Each row was made from one walk, in order. Every step used is in the known rows, and no mark comes twice. Write each row's walk.
Known rows:
pudova pema nuporaf sipur bire: [-20   0 -22 -13 -23  19 -16  11  40  25 -35  -7 -16 -11  -6  -1  -8  14
  28  20  10]
ruvi gomizes pudova: [-19  17  17  30  -4  14 -35 -16  35  28   1  -1 -18 -10  -1  19  10  -1
 -11   2   5]
nuporaf sipur: [-37  25  -4  29  -9  -5 -17   0  44  41 -20  18 -16 -19 -10 -10  -8  -5
 -13  11  14]
nuporaf gomizes ruvi sipur: [-48  26  13  46  -7  19 -33 -35  34  16 -17  11 -18   5  -5   4  13   8
  12  20  14]
gomizes pudova pema: [ 19   9  13   9  -6  28 -21 -24  39  28  -7  -5 -11  10  -3   6  15  10
  -4  16   9]
fudu pudova: [-24   9   4  24 -12  16 -13 -16  49  35  -5   6  -7 -26  -9  -6   0  12
 -22  12   6]
gomizes pudova sipur ruvi: [ 50  10   2  21 -15  13 -47  11  38  26 -14   0 -16   3  10  -5   4  11
 -25  20   7]
ruvi gomizes pudova pema: [  1  13  27  14  -4  31 -36 -22  39  21   3  -5 -13   8   0  25  11   4
   7   6   4]
sipur ruvi gomizes: [-49  19  14  23  -1  26 -67   2  30  18  -3   4 -19 -25   9  28  -8   2
 -22  14   9]
nuporaf gomizes: [-45  10  15  19   8  25 -31 -29  47  37 -12  10 -23   1 -17  -3   5  -1
 -19  15  16]
fudu bire: [-52  23   5  21  11  11 -36 -26  47  45  -4   2  -1  -3 -24 -14 -10   7
 -18  20  18]
nuporaf gomizes ruvi: [-38  28  16  32   3  23 -28 -35  38  11 -11  11 -21  -8 -15  -1  18  17
  -4  12  12]
gomizes ruvi: [-31  29   4  36  -3  11 -24 -16  32  13 -11   8 -13 -15   0   7   9  21
  -9  18   8]
pudova pema nuporaf gomizes ruvi sipur bire: [-30  -1  -5   4 -21  41 -32 -24  30  -2 -32 -14 -18  15   0  13  13  27
  55  30  12]
fudu nuporaf: [-40  20   7  15   4  18 -46 -32  51  37  -3   7  -9  -2 -33   2  -6   9
 -22  24   9]
pudova sipur: [  6   3   1  20  -5   0 -32   8  55  39 -16  12 -16  16   1  -6 -10   2
 -17  21  10]
nuporaf sipur bire: [-37  21 -22  21 -32  -3 -15  26  33  34 -24   7 -14 -29  -3 -11 -12   5
  -3  14  19]
pema pudova: [-35  -1 -24   9  -2  14 -26 -12  42  36 -16  -7 -19 -22  -2  -5   5   5
 -14  13  -1]
gomizes pudova: [ -2  15   2  25  -5  12 -20 -18  34  37  -8  -2 -16  -7  -3   0  13   6
 -25  14   9]
sipur bire: [-39   6 -19  12 -22  15 -25  16  31  33 -16  -4 -15 -17   4   5  -8  10
 -14  23  19]

Write each row's walk:
[ -5  10  15  24  -6  16 -69  19  45  16  -7   8 -18   0  13  17 -17   2
 -13  15   5]
pudova sipur ruvi gomizes
[ 18   9  -1   0  -7  14 -11 -22  42  28 -28  -5 -16  -1 -13  -5  13   8
  20  10   2]
gomizes pudova pema nuporaf sipur
[ 37 -16 -12  -6 -17  19 -24  -2  47  27 -30 -15 -30  20  -8 -12  12  16
  13  16   8]
pema nuporaf gomizes pudova sipur bire
[-32   4  16  13   1  40 -35 -50  39   5 -27  -3 -19  24  -6  15  18  18
  44  26   6]
pudova pema nuporaf gomizes ruvi sipur
[ 24  13   0  -3 -11  27 -35 -13  31  18 -30  -9 -17 -15  -5   1  12  13
   9  15   3]
gomizes pudova pema nuporaf sipur ruvi
[-13  19   4  18  -8  12 -50  -5  28  16 -22  -5 -25 -34  -4  14   6   2
   2   0  -1]
pema nuporaf sipur ruvi gomizes pudova
[  1   7  -7  -5 -28  20 -24   3  34  14 -23 -15 -18 -11  -4  15   5  10
  43   2   2]
ruvi gomizes pudova pema nuporaf sipur bire
[-39  29 -18  14 -28   3 -33   3  44  34 -17   7  -7 -25 -33 -15 -15  11
   1  18  15]
fudu nuporaf sipur bire
[ 12   6  26   5  -1  41 -25 -43  44  28  -7  -3 -17  19 -17  -2  24   8
   1  12  12]
nuporaf gomizes pudova pema
[-49  10   4  28   4  21 -35 -45  35  13 -29   1 -24   7  -6  10  17  14
  26  23   7]
pema nuporaf gomizes ruvi sipur
[-16   2  17  15 -12  44 -19 -58  46   0 -20  -5 -11   4 -13   2  20  29
  46  18  -2]
fudu pudova pema nuporaf gomizes ruvi sipur
[  7  18  24  12  -9  43 -60 -13  27   7   2  -9 -12  -8   9  29  10  10
  -2  10   4]
sipur ruvi gomizes pudova pema
[-38  10 -10  12   1  -1 -19  -6  45  39 -32   7 -22 -18 -14  -5  -3   1
   0  14   7]
pema nuporaf sipur
[-12  34  10  34 -18  10 -50   3  26  17  -9   6 -19 -37   1  10   3  -2
  -9  -3   5]
nuporaf sipur ruvi gomizes pudova
[-17   9  15   1 -18  36 -43 -11  47   5 -17  -1 -12 -38  -8  12  -5  16
  22   2  -5]
fudu pudova pema nuporaf sipur ruvi gomizes
[-10  21  16  27  -7  27 -60  -6  24  16   0  -5 -17 -24   8  25   9   4
 -23   7   5]
sipur ruvi gomizes pudova
[  0  -1  17  -3   5  36 -36 -31  41  18  -9 -16 -19  10  -4  30  15   8
  19   8  -4]
ruvi gomizes pudova pema nuporaf
[ 13   7   1  18  -9  13 -55  19  44  27 -16   8 -17   1  11  -1 -12   8
 -26  27  10]
pudova sipur ruvi
[  4   1  17  -5   1  48 -60 -21  30   7 -10 -19 -21  -4   6  36  14  14
  10  13  -2]
sipur ruvi gomizes pudova pema nuporaf
[  9  17  29  -1   3  46 -43 -67  55  28  -1  -2 -12  24 -46  -6  20  14
   2  16   8]
fudu nuporaf gomizes pudova pema
[-48  17  19  11  11  28 -50 -52  57  35  -4  10 -19   7 -46  -8   3   6
 -16  19  13]
fudu nuporaf gomizes
[ -7  -5   8   4  12  29 -25 -46  42  35 -21  -9 -31   3 -19  -2  26   7
  -5  11   7]
pema nuporaf gomizes pudova
